What can hang from each mark:
pasotiv: badi
mitor: kelu lobuk
dabom: badi
rudal: badi mitor
rupo: lobuk zatafuv
zatafuv: badi rupo
kelu: mitor
mubuf: lobuk
lobuk: mitor mubuf rupo
badi: dabom kelu rudal zatafuv

Each row was made from one small tree. The marks that hang from a mark follow it in brackets, in alphabetical order. Every link used is in the known rows. Write each row's tree.
Known rows:
pasotiv[badi[rudal[mitor] zatafuv[rupo]]]: [-2.136 -1.405  0.169  2.531 -1.468 -0.599 -3.859 -0.624  1.350 -1.408
  1.945  0.361 -2.913  3.373 -0.504 -0.866 -0.916  0.943  2.542 -6.591
 -1.851  1.150 -2.601  0.278 -2.152 -4.638  0.495 -3.283]
zatafuv[badi[dabom] rupo]: [-2.916 -1.042 -0.134 -0.017  0.217 -0.831 -4.650  0.435  0.142  0.211
  1.052 -0.249 -0.196  1.560 -0.760  0.074 -0.875  0.476  1.197 -3.037
  0.430 -0.587  2.985  0.887 -1.328 -1.947 -0.987  2.186]
mubuf[lobuk[rupo[zatafuv[badi]]]]: [-0.831 -0.195  0.188  1.397 -1.608 -0.607  0.346 -0.333  1.095  2.020
 -0.667 -0.701 -0.692 -1.870 -0.421  0.969 -2.117 -0.764  1.204 -1.593
  0.812 -1.410 -3.197  3.459 -0.150 -5.586 -0.331  1.607]
kelu[mitor[lobuk[mubuf rupo[zatafuv[badi[dabom]]]]]]: [-3.199 -0.125  0.229  2.270 -0.270 -1.479 -2.222  0.889  1.218  1.336
 -0.117 -0.615 -2.395  0.411  0.150 -0.682 -1.815 -0.288 -0.033 -1.979
  0.823 -2.155  1.114  3.981  0.769 -6.253 -1.889  2.849]
mitor[lobuk[rupo[zatafuv]]]: [-0.377  0.528 -0.131  1.228 -0.045 -0.147  1.251 -0.141  0.791  0.565
 -0.524 -0.977 -3.682  0.274  0.275 -0.735 -0.369 -1.241  0.081 -0.650
 -0.119 -1.133 -2.367  2.766  0.747 -3.364  1.774  0.822]
lobuk[mubuf rupo]: [-1.276  0.441 -0.395  0.076 -1.234 -0.171  1.173  0.298 -0.090 -0.090
  0.630 -0.495  0.281  0.053 -0.243 -0.575 -0.750 -0.202 -0.308 -0.822
 -1.824 -3.275  3.479  2.260 -0.215 -1.026 -0.478  2.649]
badi[dabom kelu rudal zatafuv[rupo]]: [-1.925 -0.921  0.266  3.034 -0.349 -0.719 -6.603  0.261  0.109 -1.065
  1.914 -3.590 -0.899  3.179 -0.389 -2.772 -1.170  0.532  0.900 -7.407
 -2.395  0.517  1.576 -0.854 -2.596 -2.873 -2.465 -0.479]
rudal[badi mitor[lobuk[mubuf]]]: [-1.611 -0.179  0.201 -1.971  0.711 -1.382 -0.836 -0.743  1.148 -0.074
  0.746 -0.648 -3.399  1.256  0.521 -0.080 -2.071  0.500  0.935  1.594
 -0.057  1.165  0.747  2.354  0.324 -4.654 -0.200  0.724]
rudal[mitor]: [-1.221 -0.269  0.707  0.659 -0.415 -0.381 -0.205 -0.018 -0.151  1.103
  0.402  1.642 -0.222  0.491  0.241 -0.068 -0.019  0.648 -0.399 -0.149
  0.579  0.363  0.968 -0.909  0.242 -0.889  0.218 -1.525]
dabom[badi[rudal[mitor[kelu]] zatafuv]]: [-2.459 -1.840  1.043  4.675 -0.292 -1.432 -2.274  0.015  0.338  0.018
  0.972 -1.035 -0.692  1.494 -0.004 -0.227 -1.248  1.314  1.459 -5.625
 -0.660  2.467  2.665 -0.544 -2.058 -4.648 -2.810 -2.264]
pasotiv[badi[dabom kelu rudal[mitor]]]: [-0.756 -1.039  1.024  2.989 -0.623 -1.283 -4.889 -0.703  0.862 -0.184
  1.177 -0.679  0.090  2.407 -0.551 -3.148 -2.340  1.249  0.305 -6.320
  1.886  1.932  1.040 -0.160 -1.436 -2.994 -3.259 -3.091]
lobuk[mitor rupo[zatafuv]]: [-0.810  0.188  0.415  2.890 -1.698 -0.221  1.621  0.944  0.088  0.442
 -0.085 -0.804 -0.940 -1.661 -0.072 -1.003 -0.748 -0.595  0.044 -0.807
 -2.039 -1.934 -2.274  1.409  0.158 -1.285 -1.269  2.106]
rudal[badi[dabom zatafuv] mitor[kelu lobuk]]: [-2.158 -1.488  1.224  0.776  1.974 -2.055 -3.336 -0.263  0.801  1.342
  0.648 -0.498 -4.019  1.966  0.265 -0.631 -1.545  0.401  0.812 -4.400
  1.087  3.212  1.480 -0.737 -1.348 -4.155 -0.383  0.704]
badi[kelu rudal[mitor] zatafuv[rupo]]: [-3.184 -0.896  0.641  3.404 -1.130 -0.712 -5.211 -0.563 -0.146  0.075
  1.835 -2.513 -1.202  3.658 -0.108 -2.078 -0.268  0.857  1.599 -5.387
 -2.285  0.679  1.045 -0.468 -2.038 -4.562 -0.936 -2.774]
kelu[mitor[lobuk[rupo[zatafuv[badi]]]]]: [-1.961 -0.193  0.273  2.480 -0.275 -0.893 -1.556 -0.136  0.747  2.231
 -1.278 -0.369 -2.468  0.146  0.087  0.440 -0.779 -0.787  1.159 -0.536
  1.911 -1.392 -1.246  4.230  1.317 -6.128  0.888  0.902]
mubuf[lobuk[rupo[zatafuv[badi[kelu rudal]]]]]: [-0.653 -0.363  0.188  3.238 -1.711 -0.965 -2.563 -1.046  1.273  1.978
 -0.118 -4.120  0.601 -0.415 -0.668 -1.234 -2.967 -0.595  1.866 -4.235
  0.151 -0.873 -1.808  4.084 -1.151 -7.722 -2.601  0.172]
kelu[mitor[lobuk[mubuf rupo]]]: [-1.610  0.554  0.126  0.826  0.243 -0.649 -0.223 -0.239 -0.110  0.559
 -0.201 -0.508 -3.137  1.327  0.426 -0.248  0.151 -0.422  0.712  0.684
 -0.693 -2.871  1.418  2.631  1.226 -3.626  0.647  2.020]
kelu[mitor[lobuk[mubuf rupo[zatafuv[badi[rudal]]]]]]: [-2.452 -0.160 -0.345  2.984 -0.467 -1.141 -2.227  0.453  1.886  1.030
  0.288 -2.512 -1.924  1.195  0.244 -0.850 -2.104 -0.459  1.919 -2.407
 -1.654 -1.883 -0.112  5.163  0.485 -8.488 -1.709  1.194]
dabom[badi[kelu]]: [-0.727 -0.328  0.610  2.378 -0.644 -0.701 -1.914 -1.218 -0.756 -0.916
 -0.601 -2.604  0.799  0.150 -0.484 -0.414 -1.261  0.607  0.080 -0.070
  3.230  0.841  2.416  2.032 -0.569 -1.947 -2.869 -0.528]
rupo[lobuk zatafuv[badi]]: [-0.580 -0.171  0.148  1.474 -0.487 -0.716  1.288  0.546  1.526  2.178
 -0.931 -1.735  0.235 -1.590 -0.277 -0.176 -1.348 -0.192 -0.955 -0.895
 -0.281  1.205 -1.610  0.937 -0.324 -2.940 -1.616  0.106]
badi[rudal zatafuv]: [-0.346 -0.304  0.082  1.266 -0.615 -0.161 -2.180  0.560  1.080 -0.860
  1.280 -1.693 -0.779  0.705 -0.023 -1.371 -1.099  0.226  0.391 -4.742
 -3.259  0.720 -1.540 -0.980 -1.365 -1.989 -0.651 -1.393]
lobuk[mubuf rupo[zatafuv[badi[dabom]]]]: [-2.816 -0.311 -0.346  1.534 -1.774 -0.924 -0.818  1.535  1.152  0.481
  0.694 -0.709  0.941 -0.892 -0.569 -1.029 -2.582 -0.065 -1.238 -3.664
 -0.380 -2.529  3.164  3.502 -0.718 -3.598 -3.037  3.565]
rupo[lobuk[mubuf] zatafuv]: [-0.087  0.304 -0.311  1.701 -0.340 -0.365  3.845  0.976  1.476  0.570
 -0.242 -1.924 -0.383 -1.171  0.414 -0.787 -0.701 -0.178 -1.723  0.338
 -2.664  0.501 -1.853  0.108  0.000 -2.108 -2.762  0.657]
lobuk[mitor[kelu] mubuf rupo[zatafuv]]: [-2.538 -0.298 -0.082  4.301 -0.877 -0.741  3.258  0.625  0.237  0.487
  0.212 -2.657 -0.511 -0.711 -0.106 -0.866  0.045 -0.679  1.092 -1.961
 -3.129 -1.832  1.276  3.116 -0.644 -2.596 -3.205  4.268]
mubuf[lobuk[mitor[kelu] rupo[zatafuv[badi[dabom]]]]]: [-2.523 -1.093  1.158  3.857 -0.350 -1.774 -0.476  0.216  0.886  2.439
 -0.083 -2.042 -0.861 -1.779 -0.574 -0.137 -1.948 -0.539  2.075 -4.276
 -0.139 -0.429 -1.431  1.930 -1.260 -4.806 -3.692  4.400]
pasotiv[badi[kelu rudal zatafuv]]: [-0.242 -0.594  0.148  2.846 -1.535 -0.530 -3.721 -1.415  1.401 -1.806
  0.655 -3.205 -0.929  2.023 -0.846 -2.569 -1.880  0.308  1.385 -6.648
 -0.141  1.611 -2.591  1.670 -2.174 -3.295 -1.490 -2.840]
dabom[badi]: [-0.428 -0.489  0.328  1.188 -0.354 -0.504 -0.353 -0.132 -0.149 -1.111
 -0.263 -0.273 -0.142 -0.528 -0.228  0.753 -1.254  0.658  0.010  0.500
  1.836  0.469  1.299  1.044 -0.220 -1.238 -1.719  0.036]

Write each row's tree:
[-2.649 -0.187  0.156  2.251 -0.458 -0.868  1.963 -0.023 -0.524  0.265
  0.796 -2.364 -0.369  0.090 -0.364 -0.914  0.205 -0.374  1.689 -1.531
 -3.197 -2.576  3.923  2.225 -1.079 -1.035 -2.347  4.718] => lobuk[mitor[kelu] mubuf rupo]
[-1.564 -0.976  0.055  1.830 -0.051 -0.518 -5.214  1.297  0.750 -1.363
  2.284 -1.318 -1.647  2.464 -0.152 -1.646 -1.068  0.557  0.915 -6.923
 -3.724 -0.042  0.179 -2.126 -2.262 -2.324 -1.554 -0.054] => badi[dabom rudal zatafuv[rupo]]
[-2.159  0.150 -0.407  0.819  1.107 -0.702  1.363 -0.908  0.064  0.239
  0.259 -2.529 -3.062  1.906 -0.022 -0.571  0.601 -0.902  1.669 -1.533
 -1.559 -1.714  3.692  3.774 -0.355 -2.981  0.714  3.421] => mitor[kelu lobuk[mubuf rupo]]
[-1.361 -0.220  0.394  4.038  0.537 -1.022  4.467  0.682  1.068  1.120
 -0.263 -3.894 -0.939 -1.165  0.252 -1.139  0.132 -0.315  0.374 -0.726
 -4.146  1.440 -1.464  0.224 -0.806 -2.154 -4.549  2.923] => rupo[lobuk[mitor[kelu] mubuf] zatafuv]
[-4.446 -0.210  0.947  1.567 -0.416 -1.856 -3.176 -0.014  0.215  0.555
  1.415 -5.297 -0.525  1.022 -0.896 -2.636 -1.736  0.678  0.920 -2.366
 -2.618 -0.489  3.514  1.326 -2.157 -2.433 -5.186  4.121] => zatafuv[badi[dabom kelu] rupo[lobuk[mitor mubuf]]]
[ 0.007 -0.404  0.442  2.260  0.273 -0.777 -4.438  0.098  0.160 -0.062
  1.046 -2.868  1.067  1.515 -0.185 -2.944 -1.649  0.524 -0.363 -4.766
 -0.054  0.637  2.613 -0.945 -1.377 -1.376 -3.829 -0.748] => badi[dabom kelu rudal]
[-0.641 -0.745  0.670  5.113 -1.286 -1.260 -3.686 -0.785  0.866  3.139
 -0.803 -3.173  0.823 -0.220 -0.252 -0.484 -2.444 -0.283  2.380 -3.269
  1.237 -1.117 -2.390  3.267 -0.144 -8.944 -3.130 -0.344] => mubuf[lobuk[rupo[zatafuv[badi[kelu[mitor] rudal]]]]]
[-3.120 -1.121  1.193  2.880  0.189 -1.961 -6.370  0.033  0.395  2.778
  1.703 -3.106  0.306  2.965 -0.636 -2.711 -2.022  1.325  0.824 -5.882
 -0.916  1.092  4.904 -1.138 -2.375 -4.867 -3.284 -0.822] => zatafuv[badi[dabom kelu rudal[mitor]] rupo[lobuk]]
[-1.160 -0.886  0.116  0.591  0.153 -1.092 -4.767  1.059  1.158  0.291
  1.518 -1.251  1.074  0.479 -0.525 -1.526 -2.698  0.669  0.603 -4.902
 -0.633  0.426  2.596  0.050 -1.542 -2.431 -2.998  0.286] => zatafuv[badi[dabom rudal]]
[-2.897 -1.143  1.117  4.264  0.117 -1.595 -2.346 -0.647  0.231  0.361
  0.975 -1.946 -4.104  2.601 -0.010 -0.920 -1.464  0.458  2.021 -6.087
 -0.713  0.543  3.356  1.404 -1.648 -6.435 -0.132 -1.109] => dabom[badi[rudal[mitor[kelu lobuk[rupo]]] zatafuv]]
[-1.593  0.890 -0.252 -0.861 -0.075 -0.348  1.017 -0.484  0.272 -0.541
  0.616 -1.526 -3.444  1.119  0.082 -0.970 -0.624 -0.683  0.416 -0.076
 -1.691 -2.708  1.854  3.376  0.285 -2.432  1.250  2.521] => mitor[lobuk[mubuf rupo]]
[-3.094  0.331  1.028  2.648 -0.284 -1.343 -3.786 -0.245 -0.265  0.209
  0.328 -2.667 -3.280  2.108  0.180 -2.582 -0.857 -0.094 -0.647 -4.033
  0.041 -2.058  2.333  1.606 -0.148 -3.792 -1.264  1.950] => badi[dabom kelu[mitor[lobuk[mubuf rupo]]] zatafuv]
[-2.750 -1.236 -0.034  2.006 -0.045 -1.204 -7.621 -0.268  0.210  0.110
  1.764 -3.757  0.972  2.969 -0.896 -2.067 -1.806  0.630  2.065 -5.855
 -0.022  0.120  4.309  1.689 -2.440 -4.329 -3.427  0.720] => zatafuv[badi[dabom kelu rudal] rupo]
[-4.164 -0.918  0.039  1.210  1.335 -1.757 -2.208 -1.071  1.593  0.958
  1.604 -3.037 -2.164  3.011  0.110 -0.992 -0.915  0.416  3.044 -3.131
 -1.697  1.838  3.860  3.708 -1.235 -6.789 -1.770  0.275] => zatafuv[badi[rudal[mitor[kelu lobuk[mubuf]]]]]
[-2.511 -1.246  0.657  1.386 -1.129 -1.123 -4.950 -1.107 -0.480  0.727
  0.721 -1.608 -1.080  2.396 -0.296 -0.528 -1.369  0.806  1.308 -2.653
  0.506  1.144  1.572  0.528 -1.736 -4.522 -0.436 -0.508] => rudal[badi[kelu zatafuv[rupo]] mitor]
[-0.572 -0.702  1.050 -1.442  1.538 -1.696 -3.343 -0.045  0.722  1.012
  0.631  0.803 -3.274  1.094  0.395 -0.637 -2.558  0.663 -0.060 -0.683
  1.983  2.023  0.893 -0.624  0.147 -3.153 -0.183  0.080] => rudal[badi[dabom] mitor[lobuk]]
[-3.341  0.027  0.067  2.697 -0.022 -1.293 -2.172 -1.331  1.125  0.726
 -1.050 -3.640 -1.666  1.216  0.215 -0.756 -0.794 -0.221  1.239  0.705
  2.148  0.678 -0.985  5.743  0.985 -7.268 -2.719  0.517] => rupo[zatafuv[badi[kelu[mitor[lobuk[mubuf]]]]]]
[-1.717 -0.796  0.082  1.548 -0.688 -0.873 -2.049  1.207  1.321  0.654
 -0.008 -0.161  0.712 -0.923 -0.327 -0.392 -1.781  0.095 -0.885 -2.752
  1.483  0.895 -0.200  1.252 -0.410 -2.569 -2.604  0.936] => rupo[zatafuv[badi[dabom]]]
[-1.867 -0.505  0.010 -0.123  0.328 -0.677 -1.575 -0.107  0.378  1.767
  0.207 -1.849 -0.595  1.035 -0.655  0.345 -0.351  0.092  1.294 -1.116
 -1.172 -0.138  1.611  0.747 -1.259 -2.363  0.224  1.220] => zatafuv[badi rupo[lobuk]]
[-1.044 -1.203  0.582  0.095  2.348 -1.540 -1.196 -1.446  0.381  1.802
 -0.136 -0.829 -3.124  1.895  0.334  0.554 -0.624  0.058  2.227 -0.123
  1.756  2.721  1.643  1.379 -0.362 -4.487  0.654  0.433] => rudal[badi mitor[kelu lobuk]]
[-1.714  0.405  0.866 -0.146 -0.147 -0.540 -0.319 -0.568 -0.209  1.417
  0.425  0.870 -3.915  1.472  0.244 -0.788 -0.076 -0.164  0.221 -0.669
  0.193 -1.457  1.520  1.241  0.633 -2.414  3.204 -0.251] => rudal[mitor[lobuk[rupo]]]
[-1.524 -0.589  0.776  2.612 -0.545 -1.063 -3.337 -0.805  0.712 -0.460
  0.415 -2.865 -2.780  2.390 -1.022 -2.403 -0.921  0.354  0.069 -6.735
  0.031  1.209 -1.401 -0.757 -2.645 -1.879 -1.217 -0.582] => pasotiv[badi[dabom kelu zatafuv[rupo[lobuk]]]]
[-3.793 -0.066  0.303  0.115 -0.467 -1.136 -0.291  0.161  0.690  0.353
  1.274 -3.660 -1.613  0.364 -0.654 -0.642 -0.969  0.394  1.845 -0.108
 -4.332 -0.766  1.081  1.846 -1.457 -2.647 -2.634  3.711] => zatafuv[badi rupo[lobuk[mitor mubuf]]]
[-1.757 -0.353  0.857  2.784 -1.478 -0.772 -2.402 -0.928 -0.607 -1.519
 -0.326 -2.997 -0.553  0.294 -0.459 -0.827 -1.537  0.668 -0.249 -2.354
  1.939  1.130  1.004  1.463 -1.315 -2.265 -2.254 -0.973] => dabom[badi[kelu zatafuv]]
[-3.523 -2.225  0.567  5.183 -0.076 -1.303 -3.694 -0.279 -0.077 -0.471
  1.464 -1.555 -1.781  3.091 -0.166  0.293 -0.360  1.303  2.985 -5.989
 -1.722  1.880  3.156 -0.114 -2.659 -5.762 -2.236 -1.550] => dabom[badi[rudal[mitor[kelu]] zatafuv[rupo]]]
[-1.655 -0.388  1.293  2.739  0.340 -1.511 -3.878 -1.658  0.238 -0.681
  0.655 -3.014 -2.737  2.494  0.280 -1.911 -1.964  1.033  1.335 -1.491
  1.831  2.345  1.806  1.841 -0.440 -5.704 -2.164 -3.104] => dabom[badi[kelu rudal[mitor[lobuk]]]]
[-0.175  0.429  1.230  0.641 -0.900 -0.570  1.091 -0.430 -0.104  0.881
  0.266 -0.919 -2.193 -1.683 -0.215 -0.255 -1.286 -0.530  1.623 -0.016
 -1.733 -2.030 -3.362  0.418  0.061 -1.581 -0.384  2.724] => mubuf[lobuk[mitor rupo]]
[-0.566 -0.780  0.399  2.382 -0.942 -0.641 -2.657  0.455  0.766 -2.180
  1.001 -1.911 -0.748  0.284 -0.128 -0.652 -2.517  0.844  0.559 -3.988
 -1.416  1.162 -0.396  0.162 -1.564 -3.256 -2.638 -1.643] => dabom[badi[rudal zatafuv]]
[-2.605 -0.064 -0.833  1.439 -2.335 -0.504  0.858  0.654  1.044  0.759
  0.136 -1.298  0.795 -0.992 -0.527 -0.248 -1.869 -0.418 -0.341 -1.768
 -1.073 -2.707  2.190  5.251 -0.347 -4.356 -1.760  2.947] => lobuk[mubuf rupo[zatafuv[badi]]]
[-2.784 -0.511  0.277  2.320  1.139 -1.092  1.794 -0.065  0.005  0.590
  0.857 -4.000 -1.958  1.395 -0.196 -0.583  1.235 -0.057  2.445 -0.744
 -5.034  0.027  1.786 -0.097 -1.694 -1.548 -3.123  4.101] => zatafuv[rupo[lobuk[mitor[kelu] mubuf]]]
[-0.973  0.518  0.503  2.308 -0.556 -0.730  3.957  1.011  1.402  0.180
  0.174 -2.943 -1.495 -1.875  0.368 -1.499 -0.914 -0.054 -1.110  0.863
 -4.492  0.432 -3.280  0.065  0.080 -1.683 -4.007  1.892] => rupo[lobuk[mitor mubuf] zatafuv]
[-1.110 -1.372 -0.028 -0.200  0.078 -0.970 -4.911  0.950  0.343 -0.729
  1.176 -0.524 -1.692  1.301 -0.415 -0.024 -2.015  0.441  0.537 -4.120
 -0.811  0.485  0.436 -1.031 -1.955 -2.322 -1.111  2.019] => rudal[badi[dabom zatafuv[rupo]]]
[-3.079  0.676  0.612  2.447 -0.736 -0.886 -2.090 -1.185 -0.336  0.377
 -0.166 -3.246 -3.523  1.998  0.192 -1.737 -0.087 -0.351  0.501 -1.938
 -0.470 -2.183  1.148  3.265  0.146 -4.617  0.102  1.190] => badi[kelu[mitor[lobuk[mubuf rupo]]] zatafuv]
[-2.376 -0.488  0.575  0.708 -0.334 -1.169 -4.575 -0.423 -0.125  0.912
  0.163 -2.169  1.477  0.493 -0.846 -1.655 -1.703  0.427 -0.329 -3.130
  2.752  0.525  3.963  1.483 -1.137 -1.610 -2.903  0.948] => zatafuv[badi[dabom kelu]]
[-2.156  0.026 -0.666  2.632  0.633 -0.660  2.675 -0.533  0.880  0.402
 -0.288 -2.565 -3.244  1.178  0.239 -0.555  0.486 -1.222  1.134 -1.634
 -1.287 -1.066  0.957  4.513 -0.025 -4.666 -0.197  2.843] => mitor[kelu lobuk[mubuf rupo[zatafuv]]]
